Each row was made from one walk, in order. Every step used is in the known rows, and no mark comes twice. Write each row's walk.
Known rows
sule/dolovo/lomur: [ -2.8 -12.1  20.5  11.7   1.4 -20.3  10.8 -18.2   6.6   9.9   0.9 -25.3
  12.4  33.5  -6.8   2.8  -8.3 -10.2   7.1 -16.3  11.2]
gusun/vivef/sesifu/lomur/rede: [ 19.9 -22.9   6.8  19.2  10.8   9.4  -2.0  -0.7  -2.1   5.7 -14.7 -17.4
  10.0  24.5  -9.9 -22.9  19.3  23.3  -1.8  -1.1  -6.3]
gusun/vivef/rede/pife: [ 29.1  -1.8   1.9   4.3  17.0 -19.5  40.3   5.6  -9.4  -3.5 -45.4  -2.7
 -25.9 -34.5   8.9 -15.1  14.6  -2.8 -15.6  -1.0  -5.5]
sule/dolovo/lomur/rede: [  7.9 -18.8  31.2  20.4   5.3 -11.8   5.0 -36.3   1.1  10.3  -3.4 -29.0
  15.8  45.8  -8.8   0.6   2.7 -11.8  13.4 -22.8   4.7]
vivef/sesifu/lomur/rede: [ 15.8 -28.4   4.7  20.0   9.2   8.9 -22.4 -14.3   0.3   8.7  -0.6 -20.0
  15.9  49.2 -13.6  -6.3  16.3  15.7  30.5  -2.6 -13.0]
sesifu/lomur/rede/pife/gusun: [ 12.8  -9.6   5.0   8.4  18.7  17.5  -0.3 -22.1 -10.2   9.4 -37.5 -27.9
   3.1  25.1  -4.2  -5.3  21.6 -31.2  -1.7 -14.1  -9.6]
sesifu/lomur/rede/pife: [ 18.4 -12.6   3.0  16.8  13.5   6.2 -10.7 -23.7 -10.4   8.2 -23.3  -1.7
  12.7  34.8  -9.5   3.8  22.1  -5.0  13.2   2.0 -14.3]
vivef/rede/pife: [ 24.8  -7.9   0.4   3.9  13.3 -18.9  20.3 -10.3  -7.3  -0.2 -29.9  -5.5
 -19.2  -8.7   6.8   2.4  10.9  -8.3  18.8  -2.4 -11.4]
gusun/pife: [ -1.4 -10.1  -3.2 -10.9  -1.7  -1.4  12.7  -7.9  -2.0  -6.7 -12.1 -17.9
  -8.0 -13.2   6.6   5.6 -20.2 -12.7  12.7   5.5  -2.6]
pife/gusun/vivef/sesifu/lomur/rede: [ 14.3 -26.3  10.7  10.3  16.4  21.1   7.4   2.7  -1.6   7.2 -29.4 -43.2
  -0.9  15.0  -5.4 -31.5  17.3  -2.8 -19.1 -17.1  -2.5]
sesifu/lomur/rede/pife/gusun/vivef: [ 16.7  -3.6   6.8   8.1  21.6  17.6  19.0  -7.3 -11.2   6.6 -52.4 -26.7
  -4.4   0.6  -1.8 -22.1  24.4 -27.3 -34.0 -11.7  -3.3]
pife/rede/lomur: [-10.9 -19.7  -4.2  -8.3  -2.3 -13.0   3.2   4.8  -0.8   9.1  -5.1 -21.3
  -8.2  -2.8 -13.5   4.9  -5.5  -4.3 -22.5   5.9   4.6]
sesifu/sule/dolovo: [ 11.1 -37.1   8.6  -6.5  -2.5 -14.3  -1.9  -2.9   8.9   1.0  -2.1   8.2
  12.1  22.8  -4.6 -15.7  10.2 -20.9  23.2 -13.2  -4.5]
pife/rede: [-12.5   5.1  -3.2 -14.7   1.8  -5.3   2.4  13.7   4.6   4.1 -19.8 -27.3
  -6.3  -3.1   4.5   4.6  -6.7  -5.9 -24.9 -12.6   0.2]
rede/pife: [ 11.2  -0.7  -6.7   5.1  10.9  -5.8   3.4  -5.4  -6.1   1.0 -19.4  -9.5
  -3.7  -5.3   6.9   1.5  13.4  -8.0   1.0   3.8  -4.2]
sule/dolovo/vivef/sesifu/lomur/rede: [ 19.5 -36.8  28.8  17.0   8.0 -10.6 -16.4 -30.2   7.0  18.1 -27.0 -33.7
  28.8  81.0  -9.6  -6.6  26.1  15.1  41.0 -17.6  -4.0]
lomur/rede/pife: [ 21.3  -8.1   4.2  14.0  14.0   3.4  -1.1 -21.7 -11.7   1.9 -24.0 -11.5
  -0.1   8.5   5.0  -0.5  23.5 -10.1  10.2   0.4 -10.7]
sesifu/sule: [  8.7 -12.6   0.9 -12.4  -3.8  -1.2  -2.5   9.0   7.4  -3.0  -1.7  10.6
  -0.1   6.3  -3.3  -9.9   8.3 -17.4  23.0  -1.5  -2.4]
sule/dolovo/vivef/nevag: [  4.7  17.8  26.6  -1.1  -5.0 -13.0  14.2 -10.1   8.4   7.8 -36.4  -4.5
  16.6   6.2  -1.9  -1.8  -2.8 -11.9   1.3 -18.4  13.2]
rede/pife/gusun: [  6.0   1.6  -3.4  -4.0  15.7   6.1  13.4  -4.3  -5.7   1.9 -33.3 -37.9
 -13.4 -16.1  11.8  -6.9   9.9 -33.9 -15.3 -11.0   0.7]
pife/gusun/vivef/sesifu/sule: [ 16.0 -22.9   0.9 -14.1   8.2   8.7  19.2  27.4   9.7  -3.8 -26.8 -44.4
 -14.1 -17.3   7.6 -43.3  15.0 -22.3  -7.9 -17.0   6.2]
pife/gusun: [ -5.5   2.6   2.9  -7.7   4.6  14.2   8.9  -1.0   0.9   0.9 -14.2 -28.2
  -9.5 -11.1   4.7  -7.4  -1.1 -26.3 -16.0 -15.4   4.8]
sule/dolovo: [  2.1 -25.6   8.0   6.5   1.0 -11.2   0.9 -11.1   2.4   4.4   3.2  -1.6
  11.6  15.1  -1.1  -4.3   1.3  -1.4   0.7 -12.1  -1.7]

Write each row's walk
[ 24.9 -53.7  27.9  15.0   5.7 -14.9  -2.6 -22.5  11.3   7.8  -3.3 -47.0
  17.9  61.9  -8.7 -17.4  14.8 -13.6  58.3 -24.8   1.0]	vivef/sesifu/sule/dolovo/lomur/rede
[ 20.3  -2.7   9.2   4.8  21.5  16.4  29.8  -8.1 -12.6   0.0 -54.0 -37.8
 -17.3 -27.2  12.1 -25.0  25.3 -29.0 -35.2 -14.6   1.5]	lomur/rede/pife/gusun/vivef
[  4.4  -3.8  22.5  -2.2  -1.0 -18.8   5.6 -17.7   7.4   9.6 -28.6 -16.5
  12.0  34.4   2.4  -0.5  10.5  -1.3  13.4 -15.4  10.8]	sule/dolovo/vivef
[ 28.9 -22.2   4.2  12.8  26.0  13.1  21.9  -2.0  -9.9   1.9 -46.9 -65.8
 -16.2 -18.2  15.4 -32.9  29.7 -15.5 -20.7 -15.4  -1.0]	lomur/rede/pife/gusun/vivef/sesifu
[ 37.5 -34.4   4.8   0.4  22.8  11.8  19.6   6.8  -2.7  -1.8 -51.1 -56.3
 -15.8 -11.9  13.0 -44.1  38.4 -32.9   4.9 -17.4  -2.4]	lomur/rede/pife/gusun/vivef/sesifu/sule
[ 20.7 -29.5   2.1  15.4  23.2  14.7  -7.2 -15.7  -6.6  10.6 -32.9 -53.0
   2.8  33.9  -1.3 -14.0  24.4 -16.6  15.6 -12.6 -13.4]	vivef/sesifu/lomur/rede/pife/gusun
[ 16.5  -6.5   7.0   5.7  18.6  14.5   9.4 -21.5 -11.0   2.6 -38.4 -39.5
 -11.1  -3.5  10.6  -8.6  21.1 -36.4  -5.2 -18.0  -6.1]	lomur/rede/pife/gusun
[  6.9 -11.2   9.5  10.2   3.4  11.3 -15.4 -18.7  -4.3   7.2  -3.0   7.7
  14.6  39.5 -16.2   1.7  11.7   0.9  12.8  -2.2 -11.3]	sesifu/lomur/rede
[ 23.6 -10.9  16.8   7.4  22.1   8.1  -2.9 -23.8  -1.5  15.8 -62.1 -69.2
   3.2  50.8   1.7  -9.7  31.8 -15.7  29.6 -17.5  -1.7]	dolovo/vivef/sesifu/lomur/rede/pife/gusun
[ 30.6 -24.8   0.5  22.7  21.5   2.4   1.9  -4.5  -7.6   6.7 -34.6 -24.1
   6.4  17.3  -3.5 -21.4  31.7  14.9   2.6   4.8  -9.7]	gusun/vivef/sesifu/lomur/rede/pife
[  5.5   1.0  24.0  13.5   4.2   1.4   4.3 -25.5  -2.7   5.4  -7.1 -26.8
   4.6  29.5  -8.2   4.5   0.5 -10.5  13.6 -10.8   7.1]	dolovo/lomur/rede
[  9.8 -25.4  17.8   7.9   4.0 -20.1 -10.1 -12.3  12.8  17.3 -22.5 -28.8
  25.2  67.2  -8.5  -5.1  14.2  18.9  35.6 -13.8   3.1]	sule/dolovo/vivef/sesifu/lomur
[ 18.8 -13.6  29.2  -1.8   1.9 -33.9  23.6 -23.5   4.7   8.4 -38.7 -12.6
  -2.2  30.2   2.8   0.1   8.2  -2.7  27.8 -23.1   2.4]	sule/dolovo/vivef/rede
[ 11.9   3.0  11.2  -9.1  12.3  -0.8  44.4   8.9  -3.3  -2.3 -38.5 -24.2
 -32.5 -40.1   7.8 -24.6   0.1 -21.8 -33.8 -21.7   3.7]	pife/gusun/vivef/rede
[  8.8   5.3  -1.8  -3.6  17.7   6.5  32.6  10.6  -7.5  -1.1 -49.6 -36.1
 -20.9 -41.8  14.2 -23.3  14.8 -27.4 -45.7  -9.5   7.8]	rede/pife/gusun/vivef
[ 13.5 -17.0  22.7 -13.2  -4.7 -19.5   4.9  -9.8  13.3   5.9 -30.0  -7.1
  12.4  39.3  -0.7 -10.8  18.7 -18.9  34.5 -19.0   7.2]	sesifu/sule/dolovo/vivef
[ 16.7 -33.8  31.1   6.7   1.9 -12.4   2.9 -29.3   7.3   6.6  -6.0 -19.0
  16.5  52.5 -12.7 -11.0  12.1 -29.7  39.4 -24.7   3.6]	sesifu/sule/dolovo/lomur/rede
[ 36.5 -53.0  21.0  20.5  15.6 -21.5   2.2 -28.2   5.3   8.6 -22.1 -56.1
  14.1  55.9  -2.5 -16.5  29.3 -21.7  58.2 -19.3  -3.4]	vivef/sesifu/sule/dolovo/lomur/rede/pife
[ 17.7 -48.2   9.3  -8.1   9.2  -4.3  20.3  16.4  11.6   0.2 -24.9 -46.3
  -2.5  -4.6   7.0 -49.4  15.7 -23.5  -7.7 -29.8   6.5]	pife/gusun/vivef/sesifu/sule/dolovo
[ 29.1 -47.1   2.0  -2.9  20.0 -10.7  24.2  12.3   6.0   1.2 -44.0 -56.0
  -6.9  -8.3  13.3 -48.2  29.8 -31.7  -3.8 -23.0   2.6]	rede/pife/gusun/vivef/sesifu/sule/dolovo
[ 23.5 -47.7   5.1   0.9   4.3 -16.5  11.2  15.7  12.5  -0.3 -10.2 -17.5
   6.2   4.9   2.3 -40.4  20.3   0.5  10.4 -12.7   1.2]	gusun/vivef/sesifu/sule/dolovo
[ 19.9 -10.9  11.3 -12.4  -0.9 -11.7  -2.6   5.3  15.0   2.9 -29.1 -31.8
   4.9  32.3   3.1 -13.3  20.2  -1.5  51.9  -6.7   5.0]	dolovo/vivef/sesifu/sule
